Each row was made from one walk, in order. Every step used is in the known rows, and no mark comes twice. Write each row's walk.
Known rows
dapa-voziza: [ -2   1   6  11   1  -6   8  -1   0   5   0   4   3  11  -3  -8   3   4
 -10  -5  -3  -3  -3   9 -12   4   3   7   3  -1  12  -7]
lale-vovun-gazi: [ -4  -9   8  -4   7  -5  -8 -14  -2  -2  -1   8  -4  -3   2  -6   3   1
  -1  -8   4  -3 -10   2  -1   0 -15   8   2  15  -9 -12]
lila-vovun-gazi-voziza-lale: [ -5 -36  -2   2  10 -14   7  -5  -5  -7  -3   9   9   5  -4  -8  10  -1
   7  -2   4  -2  -3   9  -6   0  10   6  15   4   5   3]
voziza-varuba-vovun: [ -5  -9   7  -9   3  -5  -9  -9   2   3  -6   1   4   0  -6  -6  11   0
 -11   4   1   4   4   6   0   6  -1   6  -3  -5  -7 -17]
vada-pibi-gazi-voziza-varuba: [  0 -23  -1  11   9   5   8  -9   5 -13   1 -12   1  11 -13   6   7   2
 -11  14  12  -8 -26   8  -5   2  13   5   0  -4  -1   8]
vovun-tadi-voziza-lila: [ -3  -8   3 -11  -3 -23   0  -3   4   3 -10   5  -6  -1   5 -13   7   5
  -2   3  -4   4   2  15   1   5   1   1  10 -11   1   0]
pibi-vada-fimon-didiv: [ -5  12   4  -7   8  24   0  -3  -4  -3  -2   8   8   5   0 -10   4   7
   2   1   1   1   6   6 -17   8 -12   1  -7  15 -11 -23]
vovun-tadi: [ -4  -2   8  -5  -1 -10  -9  -4  -5  -2  -6   5  -2  -1   5 -14   4  -1
  -2   3   3   0  -9  10  -6   5 -11  -1   5   1   7  -9]
varuba-vovun: [ -5  -2   6  -3   1   0  -9  -8  -2  10   0   8   6   3   0 -12   6   2
  -9   4  -3   3  11   7  -4   2  -2   4  -3   2  -3 -17]
lila-voziza-pogoz: [  1   3  -6   1   3 -12  -3  -2   4   4 -13  -7  11  13  -7 -16  11   3
  -1   8   7  -8   3  11   7   9  -2   8   9  -6  -3  -5]
dapa-vovun-gazi: [ -5  -9   5   5   5   2   9 -12  -3  -3   2  17  -5  -3  10  -5   4   0
   0 -14   2   0 -14   4 -10   5  -9   3   3  12  -1  -9]
varuba-voziza: [ -3  -3  -2   1   2   3  -3  -5  -4   3  -3  -1   2   8  -6  -8   4   2
 -10  12  -6   3  -6   9  -8   2  -4   2  -2  -9   6  -8]
varuba-vovun-tadi-voziza-pogoz: [ -2   1   6 -21  -1 -31 -11   2  -2   1 -18  11   0  -1  -1 -10  10   5
 -11   0  -7  -3  33  18  12   8   8  -1  -3 -10 -13 -10]
dapa-vovun-tadi-voziza-lale: [ -4 -11   7  -4  -5 -19  16   5   8  -9  -4  20  -7  -1   6  -9   6   1
  -3  -2 -11  -3  11  20  -6  10   1  -4   7   3   3 -14]
fimon-didiv-pibi-gazi-voziza-varuba-vovun: [ -2  -3   1  12  15   4   3  -3  -5 -13 -13   3  -6   6 -35  11   7   5
 -20   4  13  -3 -13   7  -6  -4  20   1 -13  -2 -13 -26]
varuba-voziza-lila: [ -3  -7  -4  -3   1   0  -2 -11   3  10   0   6   2   4  -2  -9   8   4
  -8   8  -6   6 -11   8  -6   2  -1   4   6 -17  11  -4]
tadi-voziza: [ -3   2   3   5  -2  -9   9  -3   4   5 -10  -8  -1  10  -3 -10   4   6
  -4  10  -5   2   6  13   1   5   1   4   3   0  -6  -3]
didiv-fimon-vada-pibi-gazi: [  0  12   5   0  -4  14   8 -11  -2  -5  -1   7   1  -3   0 -14  -6   5
   0  12   8  -7 -20   4   1   3   0   5   1  20   2   0]
fimon-didiv-pibi: [ -5  13   7  23   5  15  11  -5  -6  -6 -11   4  -7  10 -17  -5   2   5
  -3   1  14  -2 -17   6  -7   0   1   5  -2  11   2 -16]
lale-vovun: [ -2  -1   9  -1   3   3  -8  -7   6   9   2   8   0   3  -2  -7   3   2
  -3   5   2  -5  -2   5  -3   1 -15   7   1  17  -7 -13]
vada-fimon-didiv-pibi-gazi-voziza: [ -2  17   1  19  14  16  18  -5  -4 -11  -7   0  -1   5 -19  -2   4   7
  -6   6   6  -2 -14   9 -20   0  12  -1 -14  12 -15 -21]
lale-voziza-varuba-vovun: [ -2  -8   5  -8   6 -22 -14  -6   0   5  -9  -3   4   5 -14  -5   6   1
 -13  10  -7   7   2   6  -5   2   1   4  -3  -7  -9 -22]
didiv-pibi-gazi-voziza-lila-vovun: [ -2 -19  -4  11  11  -3  10  -9   2   0  -5  10   5   4 -12  -2   7   5
  -2  15  14   1 -23   3 -16  -6  14   7   8   0  -4   6]
didiv-fimon-vada: [ -2  22   5 -10  -4   2   3  -4  -3  12 -10   8   2  -5  -1 -19  -4   5
   4   8   2  -2  -9   4   3   5  -5   6   5  17   4  -8]
lila-vovun: [ -5 -12   4   3   3   2  -4  -4  -4   5  -3   8  11   8   0 -11   6   0
   4   6   5   2   3   5 -11   3  -6   5   7  15  -1   1]
vovun-gazi: [ -6  -8   4   3   4  -5   1 -16  -5  -4  -5   0  -2  -2   4 -11   6   1
   1  -7   4   3 -17   4  -4   3  -8   6   7   2   2  -6]
didiv-pibi-gazi-voziza-tadi: [  1  -9   1  12   7  -8  18 -12   2 -13  -6   2  -5   0 -15  -5   6   4
 -10  17   9  -5 -27   7 -13  -2  16   3   3  -9  -2 -11]
vada-pibi-gazi-voziza-tadi: [  2 -24   1  11   6   0  12 -12   4 -13   8   1   2   8  -8  -4   5   2
 -10  13   7 -10 -16  11  -9   1  18   2   4  -2   3   0]
lale-vovun-tadi-voziza-varuba: [  0  -8  11 -20   3 -27 -11   3   4  -8 -14  -2 -11   1  -8   0   4   1
  -9   4   0  -3   7  12   2   7  -6   1  -3   4 -16  -8]
didiv-fimon-vada-pibi-gazi-voziza-lila-vovun: [  2 -13  -4  -7   6   7   5  -5  -2   5   2  17  10   2  -4  -8  -4   5
   3  14  12  -7 -13   4  -4  -2  18   5   9  19   1  18]
fimon-vada: [ -2   0   5  -4  -4   6  -3  -4  -1   9   2   4   5   4  -3 -14  -1   4
   1   9   7  -8  -9   5   3   3 -10   9   6  12  -3  -8]
vovun-tadi-voziza: [ -3   0   5  -7  -2 -21  -1   2  -3  -3 -14  -2  -6   4   0 -12   3   3
  -5   7  -5   1   7  15  -2   5  -1  -2   2  -3  -3  -3]
vada-pibi-gazi-voziza: [  0 -16  -1  18   7   9   7  -8   2  -7   6  -4   3  13  -7  -2   3   3
  -9  16   9  -9 -19  10  -7  -2  11   4   1   2   2   7]

Which walk is each row?
[ -2 -14   6 -17   1 -13 -14   0   1 -10   0  19  -2  -3  -4  -9   4  -1
  -9   6  -9  -5   2  13  -6   3 -11  -1   1  -4   8 -21] : varuba-voziza-lale-vovun-tadi
[ -1  -8   8 -18   0 -25  -9  -2   8   6  -6  12  -9  -2   2  -8   4   5
  -5   2  -4  -1   9  13   2   2  -6   2   4   2 -10  -6] : lale-vovun-tadi-voziza-lila
[ -5 -16   5 -12   5 -24  -3 -10  -4  -8 -16  -6  -6  -1  -7  -1   9   3
 -12  -5  -4   7  11   8   6   6   9   5  -5 -11 -18 -11] : tadi-voziza-varuba-vovun-gazi
[ -3 -13   5 -10   1 -23  -6   7  -9  -5 -14   5   2   7   0 -11   2   1
   0   8  -1   3  19  13  -8   4   0  -2   4   8  -8   5] : lila-vovun-tadi-voziza
[ -5 -21   5  -9  -3 -27   3   6  -1 -11 -11  10   5   3   0 -14   7   0
   4   5  -5   2  20  17  -5   7   3  -1  12   3   2  -3] : lila-vovun-tadi-voziza-lale
[ -1  12   8  -4  -5  13   6  -6  -4   3  -4   7   1   3   2 -17  -7   4
   3  12   8  -7 -11   5   3   4   2   8   2  21   9   7] : didiv-fimon-vada-pibi
[ -5  16   6   6   6  18   5  -5  -3   2  -1   4   5   5  -2 -11   7   5
   2  -8  -2   4   7  11 -13   9  -5  -1  -8  20  -8 -24] : vada-fimon-didiv
[ -3  -3   8 -15  -2 -24 -12   3  -6   1 -12   6  -4   1  -1 -12   2   3
 -13   5  -9   2  28  15  -1   4   3  -3  -6  -5 -10 -12] : varuba-vovun-tadi-voziza
[ -4 -12  -2   2  -2  -2   6  -6   3  -2   0   5   6   4  -6 -11   9   2
  -7  10 -11   1  -6  13  -5   5   0   4   7 -14  16 -14] : varuba-voziza-lale
[ -1  -9   8   3  -5  18   1  -6  -1   0   9   2   4  13   0 -11  -5   3
   0  12  13 -13 -11   6   3   2  -3  12   3  17   0   7] : fimon-vada-pibi
[ -3 -21  -1  -3  12 -14   2 -10  -4  -7 -11 -11  -3   4 -10   1  10   1
  -4  -2   9   1 -24   6  -1   3   8   7   5  -9  -2   3] : vovun-gazi-voziza-varuba
[ -5  11   7  -8   3  16  10  -8   0  -7  -8   2   3   0   6 -14   2   7
   4  20   5   4 -11   0 -22   4  -9   8  -8   3 -12  -8] : didiv-pibi-vada-fimon
[ -2 -14  -6   7   8  -3   6 -13   9   9   3   3   3   1  -5  -4  11   6
  -6   7   2  -1 -23   9  -5  -2   7   4  11 -10   2  -4] : pibi-gazi-voziza-lila
[  0 -10   0  -5   1  -5   1  -9  -2  -4   0   5   2   3  -7 -10   7   1
 -11   9  -7   2  -3  10 -10   5   3   1   1 -14   7 -15] : varuba-voziza-tadi
[ -3  -6   5 -10   0 -17  -2  -3   3   2 -14  -7  -1   5 -12  -3   9   4
 -14   7  -5   6  19  11   4   7   9   4  -5  -9 -17 -13] : tadi-voziza-varuba-vovun
[  1  -8  -2   1   1 -13   2  -4   2  -4  -6  -6   5  10  -8 -20   6  -1
  -4  11   5  -5   0   9  -7   8   2   5  10  -6   1 -14] : lila-voziza-tadi
[ -4 -25  -1   5   7 -13  11 -10   1  -7  -3   2   1   2  -3  -9  10   2
   2  -3   0  -3 -15  11   1   1   9   7  14  -8  12  -6] : vovun-gazi-voziza-lale
[ -5  23   9  14   6  19  15  -6  -5  -7  -9   4  -2   6  -9 -10   4   6
   1   0   6   3  -5   7 -17   6   1   2 -12  18  -9 -22] : vada-fimon-didiv-pibi
[ -3 -10   4  17   0  14   6 -16   3  -9   7   0   3   6   1  -7   3   2
  -6  10   7  -5 -20   7  -8   2  -2   5   2   7   3  -1] : vada-pibi-gazi
[ -2  -8   6 -13  -1 -27  -1   1   0 -11 -19 -10  -8   2  -6  -5   7   1
  -7   6   0   2   0  14   1   9   1  -1   2 -10  -5  -4] : vovun-tadi-voziza-varuba
[ -1   0  11 -14   1 -22 -11   4   1  -2  -9   5  -9   3  -2  -7  -1   3
  -7   6  -5  -4  15  13  -1   3  -9   0  -3  10 -14 -10] : lale-vovun-tadi-voziza
[ -4 -21   4 -13   3 -13 -12  -5  -3   5  -3  20   7  -2   8 -13   8  -2
   5  -1   6   4  -2   7 -11   3  -7   1  14   4   7   3] : voziza-lila-vovun-tadi
[ -2 -25  -4  -1  10  -4  -1  -2   2  16   0  10  12  10  -3  -7   9   2
   3   8   6   2  -2   8  -9  -1  10   6  13   3   3  11] : gazi-voziza-lila-vovun
[ -4 -16   8  -6   7 -22  -3  -8  -7  -9  -7   6  -3   0  -6   1   8   0
 -17 -20  -2   2   3   4  -7   5  10   9  -5 -11  -1 -15] : dapa-voziza-varuba-vovun-gazi
[ -2  -5  -1   1   2 -18  -3 -11   9  16  -2   2   4   5  -2 -13   5   5
   0   8  -6   7 -16   8  -5   0  -3   6  13  -7   5 -10] : lale-voziza-lila
[ -1  -4   3  21  12   6  12  -3   6 -14  -2  14  -7   5 -30   5   4   6
  -9   4   9 -14 -17  10  -4  -5   9   4  -1  15  -4 -30] : fimon-didiv-pibi-gazi-voziza-lale-vovun
[ -4  -8   3   6  -6 -13  18  -4  12  -1  -7  -2   2   6  -3 -13   9   5
  -1   8  -9   1   7  17   5   8   6   6  11  -4   4 -11] : tadi-voziza-lale
[ -3 -13  11 -12  -1 -15  -9  -3   7  -6   2  20  -2  -6   2 -12   6  -2
  -1   0  -1  -7   1  12  -2   5 -14   2   8  10   6 -21] : voziza-lale-vovun-tadi
[ -1 -15   4  -3  14  -9  -7  -7  -4   2  -1   4  -4   4  -6  -1   2   3
  -5  -2   5  -7 -10   5  -2  -4  -2   7   1  10  -9  -4] : lale-vovun-gazi-voziza
[  0   8   3  12  13   7  22  -8  -3 -19  -5   6  -3   1 -19  -4   7   7
  -7   4   5  -3 -12  10 -21   3  19  -2 -11   7 -14 -28] : vada-fimon-didiv-pibi-gazi-voziza-tadi
[ -5 -29  -6  -9   9  -8  -7 -13 -10  -1  -2  15   6   1   0  -6   8   0
  -1  -4  -1  10  -6   3 -11  -1   0   5   9  -8   2   5] : varuba-voziza-lila-vovun-gazi
[ -2 -10   8 -21   5 -33 -24  -2  -6  -3 -12   3  -1  -1 -10  -6   4  -2
 -14   7  -6   6   3   9  -7   2  -1  -2  -4 -10  -6 -23] : lale-voziza-varuba-vovun-tadi
[  0  -6   4   0   3 -23   1 -10   3   2  -4   1   3   5  -6 -14   4   2
  -3  11  -8   2  -8  10 -10   3   2   3   9  -3   2 -18] : lale-voziza-tadi
[ -6 -28   0  -5   7  -8  -3 -17  -4   3  -2  14   7  -2   7 -10  10   0
   8 -11   7   8  -8   2  -7   1  -4   8  16   5   0   4] : voziza-lila-vovun-gazi
[ -4 -27  -1   1  14 -11  -2  -4 -13  -1  -6   4   7   9  -4  -4   4   0
   3   0   8   0  -4   5 -10  -2   7   5   8   8  -4  10] : lila-vovun-gazi-voziza
[  3  -5   4  -6   2   6   9  -3   8  -6   5  16   2  -2 -10  -7  -6   6
  -2  15   4 -18 -12   8   6  -1   9   7   4  24   0  -6] : didiv-fimon-vada-pibi-gazi-voziza-lale-vovun
[ -1 -10  -1  -8   5 -12 -14  -1   0  -1 -12 -10   6  10 -15 -11   8  -2
 -13  10   5  -1  10   7  -3   7   2   6  -2 -10 -10 -17] : lila-voziza-varuba-vovun
[ -2 -15   3  -7  10  -9  -8  -2   1   7  -7  -3   4   7 -15  -1  10   1
 -15   9   2   0   4   9  -1   2  13   5  -4  -9  -6  -9] : gazi-voziza-varuba-vovun
[ -5   8   4   9   6  22   5  -3  -7 -10 -12   8  -4  10 -16  -4  -1   7
  -2   9  16  -4 -19   2 -10  -2  -5   6  -2   8  -2 -16] : fimon-didiv-pibi-vada
[ -4 -26  -1  -5  10 -26  -8 -14  -6   5  -5  10   7   2   0  -9   6   2
   8  -3  -1   9 -11   2 -11  -3  -2   6  16   2  -2   0] : lale-voziza-lila-vovun-gazi
